Each row comes from the steps of one walk. Every step used is in the known rows, and no mark comes twice. Write the walk behind each row, first mark first.
Known rows:
gadofat/ruduk/naler/gebipem: [ 2.11 -0.82  1.43 -1.93 -1.19 -0.07 -2.45 -0.22 -0.71 -1.27  1.97  0.27
  0.39 -0.09 -0.49  1.20 -0.64 -5.12 -0.44  2.76  1.91]
bedozi/naler/gebipem/gadofat/ruduk: [ 1.94 -1.17 -1.02 -1.56 -1.52  1.87  0.86  0.20 -4.69 -0.29 -1.28  3.78
  0.43 -0.41 -1.23 -2.33 -1.06 -1.51 -2.97  1.44  3.29]
naler/bedozi/gadofat/ruduk: [-0.38 -2.33 -2.43  1.94 -0.20  0.68 -1.55  0.10  0.21  0.72 -0.53  1.27
 -0.95 -1.15  1.37  0.13 -3.79  1.57 -2.11  3.75 -1.07]
bedozi/gadofat/ruduk/zugo: [-5.00  0.17 -0.55  2.35  0.17 -1.16 -0.87  0.92  4.20  0.21 -0.38  3.96
  1.28 -2.67  0.10  1.38 -1.26  2.14 -0.72  2.92 -2.12]
gebipem/zugo/bedozi/gadofat/ruduk/naler: [-0.12 -0.30  2.44  0.46  0.02 -1.39 -1.89  0.28  2.25 -0.84 -0.95  0.87
  0.47 -0.12  0.32 -0.50  1.01  0.20  0.68  2.37 -3.68]
zugo/bedozi: [ 0.25 -0.38  0.34 -0.69  1.55 -0.97 -2.01 -0.51  0.14 -0.48  0.12 -1.25
 -2.19  1.14  0.64 -2.73  1.23  1.02  1.00 -1.76  1.90]
ruduk/zugo/gebipem: [-4.70  0.15 -2.22  0.03  1.41 -0.57  1.38  0.03  2.66 -1.12  2.82  0.77
 -0.29 -1.48 -0.49 -0.15  1.06  3.01  0.26 -1.02  0.65]
zugo/ruduk/naler/bedozi: [ 2.22  0.22  2.39 -0.51 -0.23 -1.22 -1.49  0.08 -0.74  1.25  1.40 -5.63
 -0.78  2.30  2.10  1.10  1.77 -3.21  5.23 -1.56 -3.32]
gadofat/ruduk/naler: [-0.11 -1.28  3.21  0.00 -1.50 -2.30 -4.08 -1.51  1.23 -1.02  0.54 -0.40
  1.64  0.44  0.16 -0.84  0.05 -1.85  0.51  1.90 -0.58]
naler/gebipem/zugo/ruduk: [ 0.14  3.05 -0.84  3.43  0.08  0.14  2.09  0.61 -2.01  0.96 -0.73 -2.48
  0.97 -0.23 -0.08  1.60 -0.29 -0.66 -3.07 -1.30  1.04]
zugo/gebipem/gadofat/ruduk/naler/bedozi: [ 1.05 -1.13  0.70 -3.69 -1.01  0.35 -0.21 -0.18  0.32  0.24  1.20 -0.33
 -1.65  1.14  1.24 -0.70  0.20 -2.26  3.20 -0.36 -3.13]
zugo/ruduk/naler/gebipem/gadofat/bedozi: [ 4.70 -0.48  3.35 -1.49 -0.59 -0.23  1.64  1.04 -0.30  3.16 -1.72  0.38
 -0.21 -0.77 -0.15  3.72  1.02 -1.86  5.42 -6.62 -1.02]
gebipem/zugo/ruduk/naler/bedozi/bapako: [ 3.10  1.52  0.32  4.59 -0.46 -0.33  1.46 -0.88 -2.30  0.69  0.76 -6.62
  2.09  1.38  1.68  1.46  0.63 -1.35  1.98 -3.11 -2.86]
bedozi/gadofat/ruduk: [-0.82 -2.63 -1.45  3.21 -0.30 -0.06 -2.24 -0.14 -0.91  0.06 -0.93  3.04
  0.34 -1.91  0.32 -0.74 -2.96  2.60 -3.44  3.66  0.92]
gadofat/ruduk: [-2.02 -1.52 -1.32  1.78 -1.27 -0.83 -2.86 -1.95  1.17 -0.35 -0.63  1.26
  1.18 -1.06  0.22 -1.36 -3.51  0.77 -4.66  2.55  2.65]
bedozi/naler/gebipem: [ 3.74 -0.71 -2.23 -0.54  0.96  2.32  0.21  0.16 -6.37 -1.70  2.23 -3.91
 -0.37  2.05 -1.20  0.21  1.00 -1.50 -1.48  3.26  5.05]
gebipem/zugo/ruduk: [-1.32  2.78 -0.10  4.91  0.06 -1.01  1.26 -0.11 -0.91  1.16 -1.49 -3.11
  1.66  0.18  0.39  0.33  0.05  1.81 -2.65 -1.73 -0.10]
gebipem/gadofat/ruduk/zugo/bedozi: [-3.30  1.15  0.98 -2.43  0.45 -1.32  0.54  1.01  4.10  0.24 -1.74  4.82
 -0.79 -1.35 -0.02 -2.49  1.44  0.20  1.63 -2.77 -1.42]
zugo/gebipem/gadofat/bedozi: [ 1.38 -1.77  0.00 -0.99  0.41  0.40  2.14 -0.30  1.32  2.37 -1.14  1.21
 -1.22 -0.90 -0.09  1.74 -0.63  3.95  2.87 -5.97  0.21]
gebipem/gadofat/ruduk/zugo: [-4.86  1.23  1.18 -0.19 -1.21 -1.02 -0.01  0.53  3.79  0.79 -1.48  5.54
  1.22 -1.74 -0.43 -0.31 -1.00  0.51  0.11  0.11 -1.60]

Write each row's walk:
[-0.76  2.52 -0.04  0.14 -0.70  0.71 -0.37 -0.50  2.14 -1.12 -0.05 -1.47
  1.00  0.86 -0.57  2.63 -2.01 -1.47 -3.63  4.30 -0.72] -> gadofat/ruduk/naler/gebipem/zugo
[ 2.92 -1.47  1.36 -1.21 -0.59  0.50 -2.06  0.95 -1.96 -1.00  1.63  1.25
 -0.13 -0.79 -0.33  1.47 -0.19 -3.88  0.36  3.55  0.98] -> bedozi/gadofat/ruduk/naler/gebipem
[-0.89 -0.51  0.17 -1.18  0.64 -0.20  3.01  0.36  3.96  2.46 -1.08  2.07
 -0.67 -1.67 -0.26  2.81  0.23  3.78  3.81 -6.10 -1.59] -> ruduk/zugo/gebipem/gadofat/bedozi
[ 1.42 -0.58 -0.68  3.29  0.19 -0.07  4.18 -0.36  0.42  1.82 -0.48  0.51
  1.94 -2.34 -0.06  2.20  0.12  3.27  2.65 -7.61 -0.40] -> ruduk/zugo/gebipem/gadofat/bedozi/bapako
[-1.37 -1.84 -1.15 -0.98 -1.46  0.60  0.83 -0.42 -1.76  0.03 -0.90  5.52
 -0.06 -1.78 -0.60 -3.54 -1.55  1.42 -2.90 -1.14  2.38] -> zugo/gebipem/gadofat/ruduk
[ 0.24  2.84  0.73  0.11 -0.01  0.93 -0.48 -0.04  0.89 -0.99  0.66 -3.12
  0.18  2.09 -0.54  2.91 -0.65 -1.12 -1.41  3.49 -0.66] -> ruduk/naler/gebipem/zugo
[ 1.43 -0.76  2.39 -2.92 -1.42  0.08 -1.88 -0.34  0.45  0.85  0.15 -1.17
 -1.21  2.05  1.52 -0.08 -0.64 -2.90  3.75  0.60 -3.65] -> gebipem/gadofat/ruduk/naler/bedozi
[ 1.75 -0.34  2.14 -1.74 -0.04 -0.34 -3.12 -0.74  0.65  0.30  2.04 -5.73
 -1.70  3.36  1.94  1.29  0.27 -1.86  4.89  1.48 -3.10] -> ruduk/naler/bedozi
[ 4.22 -0.55 -2.41 -2.17  1.88  2.16  0.76  0.48 -5.51 -1.95  1.86 -3.23
 -1.60  1.76 -0.98 -1.20  2.54 -2.18 -0.49  1.35  4.56] -> zugo/bedozi/naler/gebipem
[-0.24  0.63 -1.18 -0.56  2.55 -0.18  1.15  0.20 -1.20 -1.67  0.53 -3.41
  0.05  1.90 -0.64 -2.47  4.71  1.56  1.64  0.16  0.26] -> ruduk/zugo/bedozi/naler
[-0.68 -1.20  0.94 -0.03 -2.07  0.15 -1.36 -0.53 -1.51  0.70 -2.35  4.99
  0.55 -0.76 -0.23 -2.87 -2.46  0.52 -2.27  0.04  1.82] -> gebipem/gadofat/ruduk
[ 0.97 -0.92  4.80 -1.52 -2.13 -1.42 -2.83 -0.40 -0.83 -0.12 -0.82  2.41
  1.04  0.64 -0.20 -1.98  0.82 -2.03  2.41  0.32 -1.11] -> gebipem/gadofat/ruduk/naler
[ 0.52  2.52 -3.05  1.23  0.99  2.74  1.77 -0.25 -2.21 -1.46  0.34 -4.58
  0.31  2.49 -1.21  1.76 -0.62  1.23 -4.36  4.44  1.70] -> bedozi/naler/gebipem/zugo
[ 1.70  2.51 -2.07  3.49  0.82  0.55  4.05  0.25 -1.42  1.35 -1.50 -4.65
  1.84 -0.06 -0.41  3.13  0.74  0.34 -2.43 -2.32  0.12] -> gadofat/bedozi/naler/gebipem/zugo/ruduk
[ 0.60 -1.24  0.62 -1.69 -0.04  1.31  1.44  0.77 -4.61  0.36  0.41  3.33
 -1.78  0.11 -0.68 -3.24  1.13  2.81  1.78 -3.04  2.32] -> zugo/gebipem/gadofat
[-1.82 -0.69 -2.05  2.25  0.68  0.14 -0.37  0.27  1.72 -0.17 -2.22  3.07
 -0.36 -1.83  0.38 -1.27 -2.12  3.21 -4.06  2.68 -1.06] -> gebipem/zugo/bedozi/gadofat/ruduk
[ 0.55  2.57  0.62 -2.04  1.41  0.25  0.21  0.42  2.04 -1.21  0.24 -2.06
 -1.72  1.73 -0.07  0.14  1.57 -1.24  0.32  0.17 -0.73] -> ruduk/naler/gebipem/zugo/bedozi
[ 0.97  0.29 -3.00 -2.33  1.43  1.41  1.84  0.73 -1.37 -1.91  1.26 -0.41
 -0.28 -0.11 -1.20 -0.50  1.92 -2.77 -1.67  1.73  2.81] -> gadofat/ruduk/zugo/bedozi/naler/gebipem
[-3.19  1.38  0.62 -1.07  1.88 -1.78 -0.69  0.56  4.35 -0.32  0.25  0.39
 -1.33  0.05  0.39 -1.01  2.32  0.74  2.67 -2.12 -0.82] -> ruduk/zugo/bedozi
[-5.60 -0.37 -3.27  0.09  0.50 -0.84  1.61 -0.48  4.25 -1.26  1.94  2.87
  0.66 -2.96 -0.55 -0.65 -0.35  2.25 -2.52 -0.45  0.50] -> gadofat/ruduk/zugo/gebipem
